Each row comes from the steps of one walk. Every step used is in the known rows, and no mark comes twice. Write the walk behind each row, first mark first.
(in the rows, 128 means zero)
Known rows:
runedol > soven > togep > gadavop: [ 75  71 172 144 108 109 110 103 139 156 130 114 157  84 151 129 162 110
 173 158 143 119 140 140  92  90 152]
soven > togep > gadavop > runedol > fenat > mubed: [163 128 205 173 136 135 112 107 150 204  65 107 165  95 194 132 164 140
 144 163 125 109 125 133  27  56 157]
togep > soven: [ 84 112 177 150 121 135  96 107 135 163 124 108 113  80 118 137 138 114
 154 174 115 110 149 114  89  89 171]
rumanek > soven > runedol > fenat > mubed > mubaf: [161 143 192 134 123 185 102 133 124 180  85  80 140 115 114  88 131 137
 138 100 143  73 117 121  53 143 169]
mubed > mubaf > ledok: [119 114 198 172 118 176 127 107 122 133  75  46  92  90 102 121 149  97
 135 124 157 101 136 127 105  71 148]
gadavop > sibes > soven > runedol: [102 160 146 161  95 131  93 126 169 141 117 126  99 153  93 156 118 130
 138 132 118  81 152  93  77  64 161]
togep > gadavop: [ 76 102 167 183 135 140 106 127 132 147 100 104 143  67 120 150 148 112
 152 170 132 122 127 134  75  97 141]
runedol > soven: [ 81 108 153 149 119 144 107 118 126 144 138  91 128 105 107 132 156 102
 144 140 147 107 141 129 103  83 154]
soven > togep > gadavop > runedol > fenat: [137  99 208 179 130 132 108  90 149 186  90 117 176  89 172 124 162 146
 129 165 154 118 147 148  37  59 139]
gadavop > runedol > fenat > mubed: [168 172 190 180 146 168 111 116 138 189  71  90 142 114 151 135 159 129
 116 144 130 102 124 125  36  49 161]
runedol > fenat: [127 152 183 175 146 154 105 100 137 150 119  66 144  79 107 134 158 119
 112 141 144 104 134 142  55  70 157]
fenat > rumanek > soven: [109 136 162 144 145 152 105 137 134 166 128  79 151 115 130 138 141 123
 150 169 135 147 145 121  97 106 167]
togep > gadavop > sibes > soven > runedol > fenat: [101 146 166 183  99 104  98 112 163 155 110 132 135 109 113 140 118 138
 124 142 122  81 130 110  33  89 149]
rumanek > soven > togep > gadavop: [ 85  87 192 147 116 120  99 110 125 164 136 121 174  89 145 131 151 133
 172 175 133 125 147 140  71 116 161]
fenat > rumanek > soven > runedol > gadavop: [110 104 154 137 137 151  98 139 154 180 135  96 138 145 127 138 140 143
 142 148 154 137 144 132  94 134 129]
runedol > fenat > rumanek > soven > togep > gadavop: [126 109 199 142 145 109 110 106 145 191 126  89 201  78 176 115 155 136
 148 177 143 151 136 140  57 118 167]
sibes > soven > runedol > gadavop: [103 118 153 164 103 135  95 129 164 157 138 115 103 166  89 133 134 134
 133 135 143 104 150 124  81 105 136]
mubed > mubaf > nepesaz: [ 96  96 182 179 102 156 120 101 121 147  91  77  86 102 117 113 138 115
 140 136 168  94 145 141 114  95 150]
rumanek > soven > runedol > gadavop: [ 91 104 164 140 117 156  87 121 139 157 146 114 129 145  95 134 143 141
 139 134 152 103 147 144  78 132 127]
rumanek > soven > runedol > fenat: [121 137 180 148 129 156  89 110 134 167 134  99 157 113  95 106 140 150
 126 136 145  90 141 143  53 128 150]
fenat > mubed > mubaf > nepesaz: [118 129 183 177 106 168 127 120 122 170  66  67  76 100 142 122 140 106
 153 130 143  86 128 121 103  95 171]
gadavop > runedol > soven > togep > fenat > mubed: [128 106 173 134 117 165 124 134 129 172  99 114 148 146 196 114 146 110
 181 161 142 108 136 135  82  66 157]
togep > fenat: [ 92 122 165 173 147 178 109 144 121 129 110  77 141  93 125 130 130 106
 161 172 141 116 132 147  88  93 145]
togep > gadavop > sibes > soven: [ 69 141 159 184  97 107 108 125 146 140 111 131 126 103 125 171 128 115
 146 161 116 111 134  97  61  71 160]
runedol > gadavop > sibes > soven: [ 91 157 160 167  97 112 102 110 157 136 139 113 100 154 105 178 139 109
 115 138 137 107 143 103  69  49 153]
rumanek > soven > runedol: [ 95 118 163 141 122 164  84 127 137 159 131 116 137 128  95 122 130 142
 154 143 136  96 150 130  86 126 147]
sibes > soven > runedol > fenat > rumanek: [148 153 151 164 128 123 108 133 179 184 110  78 137 134 117 111 130 139
 125 143 131 120 141 110  71  96 156]

Write each row's walk:
[117  86 178 139 108 141 105  95 147 171 122 119 141 148 154 122 165 123
 148 143 160 116 168 137  95  44 150]  gadavop > runedol > soven > togep
[ 96 120 163 148 152 163 111 158 116 154 127  79 167 114 149 123 122 115
 168 187 146 152 133 137  95 129 153]  togep > fenat > rumanek > soven
[124 139 188 130 130 156 109 139 112 161 125  90 162 123 164 121 137 114
 194 170 123 108 127 135  74 112 182]  rumanek > soven > togep > fenat > mubed
[105  78 173 142 115 156 115 116 130 160 122 120 158 146 173 103 149 116
 164 164 165 113 158 154  94  68 138]  gadavop > runedol > soven > togep > fenat
[112 120 162 129 121 148 124 134 121 156 119  84 149 111 175 117 147  92
 189 157 130  96 124 135  92  87 170]  runedol > soven > togep > fenat > mubed
[151 140 197 134 148 126 106  97 152 190 141  63 181 110 158 112 158 138
 141 160 148 138 147 137  66  91 176]  runedol > fenat > rumanek > soven > togep
[139 107 201 178 102  98 114  97 154 192 102 138 168 128 163 113 152 143
 129 162 146 119 152 130  32  64 151]  sibes > soven > togep > gadavop > runedol > fenat
[133 152 165 170 111 133  97 117 159 164 125 101 131 136  83 107 133 139
 123 134 136  87 145 121  59  97 153]  sibes > soven > runedol > fenat
[ 97  91 186 161 127 125 101 106 148 155 108 102 151  75 155 140 158 118
 165 172 129 123 142 135  78  82 154]  soven > togep > gadavop
[ 99 109 190 136 128 154 100 119 118 147 141  97 165 120 145 110 136 124
 180 173 146 119 149 153  82 113 164]  rumanek > soven > togep > fenat
[101  97 154 135 144 163 100 160 138 162 135  94 154 154 141 120 122 135
 162 164 160 140 135 147  94 154 120]  togep > fenat > rumanek > soven > runedol > gadavop
[103 134 175 147  97 113 106 111 154 126 144 108 129 160 154 149 130 111
 151 159 152 108 147 125  70  55 154]  runedol > gadavop > sibes > soven > togep > fenat
[149 146 161 162 159 154 104 129 172 182  99  65 146 105 128 121 141 141
 123 145 138 116 139 134  75  90 145]  soven > runedol > fenat > rumanek
[121  80 164 134 128 149 127 137 149 175 110 102 167 147 203 108 144 115
 172 175 166 149 157 142 110  71 145]  gadavop > runedol > soven > togep > fenat > rumanek
[ 99 102 167 131 112 132 103  94 147 149 146  92 138 114 134 123 167 106
 156 141 150 108 156 137 104  65 165]  runedol > soven > togep
[118 164 178 149  93 102 100  95 170 143 131 112 113 143 135 160 140 117
 146 150 123  96 162  99  77  30 186]  gadavop > sibes > soven > togep
[101 134 155 129 124 145  91 126 164 167 135 109 124 150 139 166 133 148
 134 142 144 120 144 118  80  96 138]  fenat > rumanek > soven > runedol > gadavop > sibes
[152 212 158 161 104 126 105 119 166 171  97 103 110 139 121 146 122 127
 129 116 103  58 122  88  32  60 180]  gadavop > sibes > soven > runedol > fenat > mubed
[ 94 103 162 160 117 161 110 116 130 161 115 127 136 131 124 134 155 119
 132 142 159 115 151 132  95  62 136]  gadavop > runedol > soven
[144 142 176 153 132 181 115 143 127 160  64  64 109  89 125 130 146  97
 156 125 136 102 119 108  85  91 178]  fenat > mubed > mubaf
[125 155 162 141 121 116 120 134 170 147 118  87 137 151 178 145 118 110
 169 177 130 131 148 102  90  49 177]  gadavop > sibes > soven > togep > fenat > rumanek
[118 154 161 166 147 182 114 158 118 146  89  71 132  95 146 140 131 101
 171 168 112 107 111 129  76  94 165]  togep > fenat > mubed
[ 90  89 164 134 122 145 115 116 125 135 144  89 156 113 150 108 146  99
 179 159 155 112 146 150 103  86 152]  runedol > soven > togep > fenat
[129 143 171 168 141 159  93 108 155 162 107  81 133  98  99 116 141 137
 121 133 143  87 141 145  60  90 143]  soven > runedol > fenat
[125  91 219 158 120 124 100  89 130 193 113 138 198 107 171 113 156 157
 134 167 158 119 149 152  33  99 147]  rumanek > soven > togep > gadavop > runedol > fenat
[130 123 183 125 136 135 103 113 151 177 135  83 157 124 160 131 154 128
 165 170 137 153 160 123  96  91 175]  fenat > rumanek > soven > togep
[155 170 169 166 144 166  97 124 153 179  86  72 126  97 122 128 141 133
 139 126 115  77 119 123  48  89 157]  soven > runedol > fenat > mubed
[104 151 175 149 103 122 112 115 148 127 129 111 126 146 153 142 119 111
 164 163 128  99 148 114  75  47 176]  gadavop > sibes > soven > togep > fenat
[141 158 169 170 161 149 111 119 152 167 106  47 156  86 137 132 155 115
 119 157 145 140 132 134  72  71 159]  runedol > fenat > rumanek
[ 87 122 182 156 117 118  98  92 160 143 101 113 137  78 163 174 147 119
 157 162 122 108 142 121  67  46 165]  soven > togep > gadavop > sibes
